Each row was made from one small tree. Brackets hold a mark, then the marks that hang from it, in alphabetical order. Every link used is in the known rows. Write each row's tree.
In the rows, 128 means zero.
Known rows
(naku gafa pesat): [138 159 142 142 156 112 156 139 120 139 149 127 167 125 169 144  89 163
 156 134 112]
(perese (pesat fedun)): [103 142 137 147 149 117 138 124 120 122 117 156 160 135 164 131 102 151
 170 124  88]
(perese (pesat fedun kunagek)): [ 97 140 127 148 144  87 143 133 140 118 118 162 161 134 173 134  95 155
 178 130  76]
(perese (pesat dezo (kunagek lurul))): [111 144 130 156 178  69 145 183 147 133 129 161 185 129 181 154  81 169
 170 135 105]
(pesat dezo fedun monet naku): [100 198 138 151 158 163 161 176 125  70 112 156 180 130 163 127  89 149
 177 149 131]
(naku gafa (pesat fedun kunagek)): [114 156 133 148 157  82 161 149 134 132 144 146 171 129 176 140  84 153
 162 133  80]
(perese (pesat kunagek monet (naku gafa))): [132 131 154 144 167 108 166 155 149 105 104 147 156 129 172 143  84 164
 203 135 106]
(naku pesat): [123 164 123 140 149 116 147 133 121 132 155 131 161 126 171 129  97 165
 150 137 120]
(pesat dezo naku): [119 181 128 147 127 171 153 168 123  95 135 148 174 131 160 144  79 168
 171 147 140]
(lurul kunagek): [123 153 101 145 134 121 143 137 132 110 142 124 145 128 176 117  93 161
 163 139 115]
(naku (pesat dezo)): [120 184 130 147 155 118 149 158 121 117 147 143 196 124 166 136  90 169
 143 142 125]
(kunagek lurul): [118 163 115 145 156 105 144 150 124 138 153 131 161 130 180 143  96 162
 160 138 128]
(perese pesat): [122 140 136 141 141 115 140 120 125 128 127 138 159 131 167 134 101 163
 169 129 106]
(naku gafa (pesat fedun kunagek monet)): [113 167 142 149 184  72 169 154 141 117 126 143 178 124 179 127  94 150
 172 137  91]
(naveti monet): [117 140 124 145 133 141 147 115 127 109 141 147 173 126 163 128 106 152
 177 137 115]
(dubo dezo): [125 188 106 140 125 127 135 127 118 124 156 130 193 124 163 133 108 146
 162 147 124]
(naku gafa): [137 171 138 142 122 120 157 135 120 131 139 122 177 128 167 146  93 158
 172 136 110]
(naku gafa (pesat dezo)): [136 178 147 148 161 116 157 161 121 127 145 135 200 123 164 149  83 162
 151 138 118]
(perese (pesat dezo fedun)): [100 157 142 154 156 121 140 147 122 109 111 165 186 133 159 139  94 152
 167 129  93]
(pesat monet): [122 186 128 139 146 117 156 139 126 110 125 125 178 125 171 121 106 156
 173 145 128]
(pesat kunagek monet): [116 179 118 142 139  88 163 148 146 110 125 136 188 125 180 123 102 160
 179 148 114]
(perese (pesat dezo monet naku)): [121 160 157 147 174 149 153 168 131  90 100 158 171 128 161 134  88 167
 183 141 135]

Which tree is each row?
[114 179 126 153 211  54 161 197 150 122 138 150 201 120 189 135  85 166
 153 149 128] : (naku (pesat dezo (kunagek lurul) monet))
[122 143 147 140 167 142 150 145 131  97 110 147 146 129 164 127  96 166
 187 137 127] : (perese (pesat monet naku))
[111 175 142 155 163  83 163 172 135 118 136 153 199 127 172 146  77 154
 160 137  88] : (naku gafa (pesat dezo fedun kunagek))
[113 168 117 153 187  65 153 191 145 134 156 151 182 125 186 151  77 173
 145 144 120] : (naku (pesat dezo (kunagek lurul)))
[102 198 139 152 191 107 156 169 124  97 122 153 202 124 169 116  97 150
 150 144 118] : (naku (pesat dezo fedun monet))
[ 98 179 118 147 146  90 162 149 143 101 118 147 182 129 179 117 101 149
 182 146  98] : (pesat fedun kunagek monet)
[127 183 144 150 149 124 179 189 144  85 114 146 195 125 170 146  74 165
 191 152 126] : (pesat dezo kunagek monet (naku gafa))
[ 94 159 118 152 186 107 160 181 148  96 129 157 141 133 187 131  84 156
 183 146 124] : (pesat fedun (kunagek lurul) monet naku)
[130 156 134 149 183  98 172 187 149 116 132 138 152 129 186 150  78 165
 192 146 130] : (pesat (kunagek lurul) monet (naku gafa))
[ 96 193 129 152 185  80 163 178 143  94 122 157 205 123 177 121  90 152
 160 147 102] : (naku (pesat dezo fedun kunagek monet))
[102 154 147 146 178 105 145 130 127 105 102 151 169 130 167 115 110 145
 177 129  99] : (perese (pesat fedun monet))
[101 172 153 153 182 109 151 156 126  96  94 161 204 129 163 119 102 147
 174 134 105] : (perese (pesat dezo fedun monet))
[114 177 146 154 143 171 162 170 118  91 126 154 171 134 160 152  75 151
 177 140 116] : (pesat dezo fedun (naku gafa))
[116 192 128 147 176  73 166 174 146 107 127 144 210 119 178 130  90 166
 158 150 122] : (naku (pesat dezo kunagek monet))
[114 179 118 149 150  88 155 169 141 118 146 148 201 124 175 139  83 171
 151 146 112] : (naku (pesat dezo kunagek))
[ 94 143 138 155 152 130 149 169 144  90 111 179 161 136 165 144  76 163
 182 136  91] : (perese (pesat dezo fedun kunagek naku))
[131 119 148 144 143 124 155 144 145 119 124 148 141 134 169 160  76 170
 195 130  96] : (perese (pesat kunagek (naku gafa)))
[115 145 165 155 164 156 152 166 122 101 109 164 165 136 155 152  77 154
 182 128 101] : (perese (pesat dezo fedun (naku gafa)))
[135 188 158 149 156 156 172 177 127  91 115 137 190 125 161 142  81 160
 183 148 139] : (pesat dezo monet (naku gafa))
[120 148 143 147 148 160 144 155 128 102 119 159 161 133 158 147  81 171
 176 136 125] : (perese (pesat dezo naku))
[102 178 132 144 154 162 157 150 125  82 119 150 149 133 168 120  97 149
 181 145 127] : (pesat fedun monet naku)
[133 142 165 149 155 153 155 158 125 109 116 152 170 132 155 157  76 168
 183 131 117] : (perese (pesat dezo (naku gafa)))
[115 188 157 154 165 158 170 183 124  79 109 152 185 129 161 135  83 146
 184 142 123] : (pesat dezo fedun monet (naku gafa))
[118 191 159 154 200 108 166 173 120 105 119 146 208 123 166 129  92 146
 156 137 110] : (naku gafa (pesat dezo fedun monet))
[102 186 130 151 167 118 147 159 119 108 141 154 186 128 167 130  90 154
 143 140 108] : (naku (pesat dezo fedun))
[119 172 148 146 161 152 167 155 123  90 117 142 158 131 166 132  91 145
 188 139 120] : (pesat fedun monet (naku gafa))
[114 154 145 149 169 118 160 173 150  85  99 164 177 128 169 133  81 171
 189 144 118] : (perese (pesat dezo kunagek monet naku))
[100 149 148 153 161 162 142 159 125  92 113 171 157 136 157 142  83 159
 175 132 106] : (perese (pesat dezo fedun naku))
[ 99 174 121 146 178  76 159 153 143 109 128 149 175 125 181 114  98 153
 162 143  98] : (naku (pesat fedun kunagek monet))
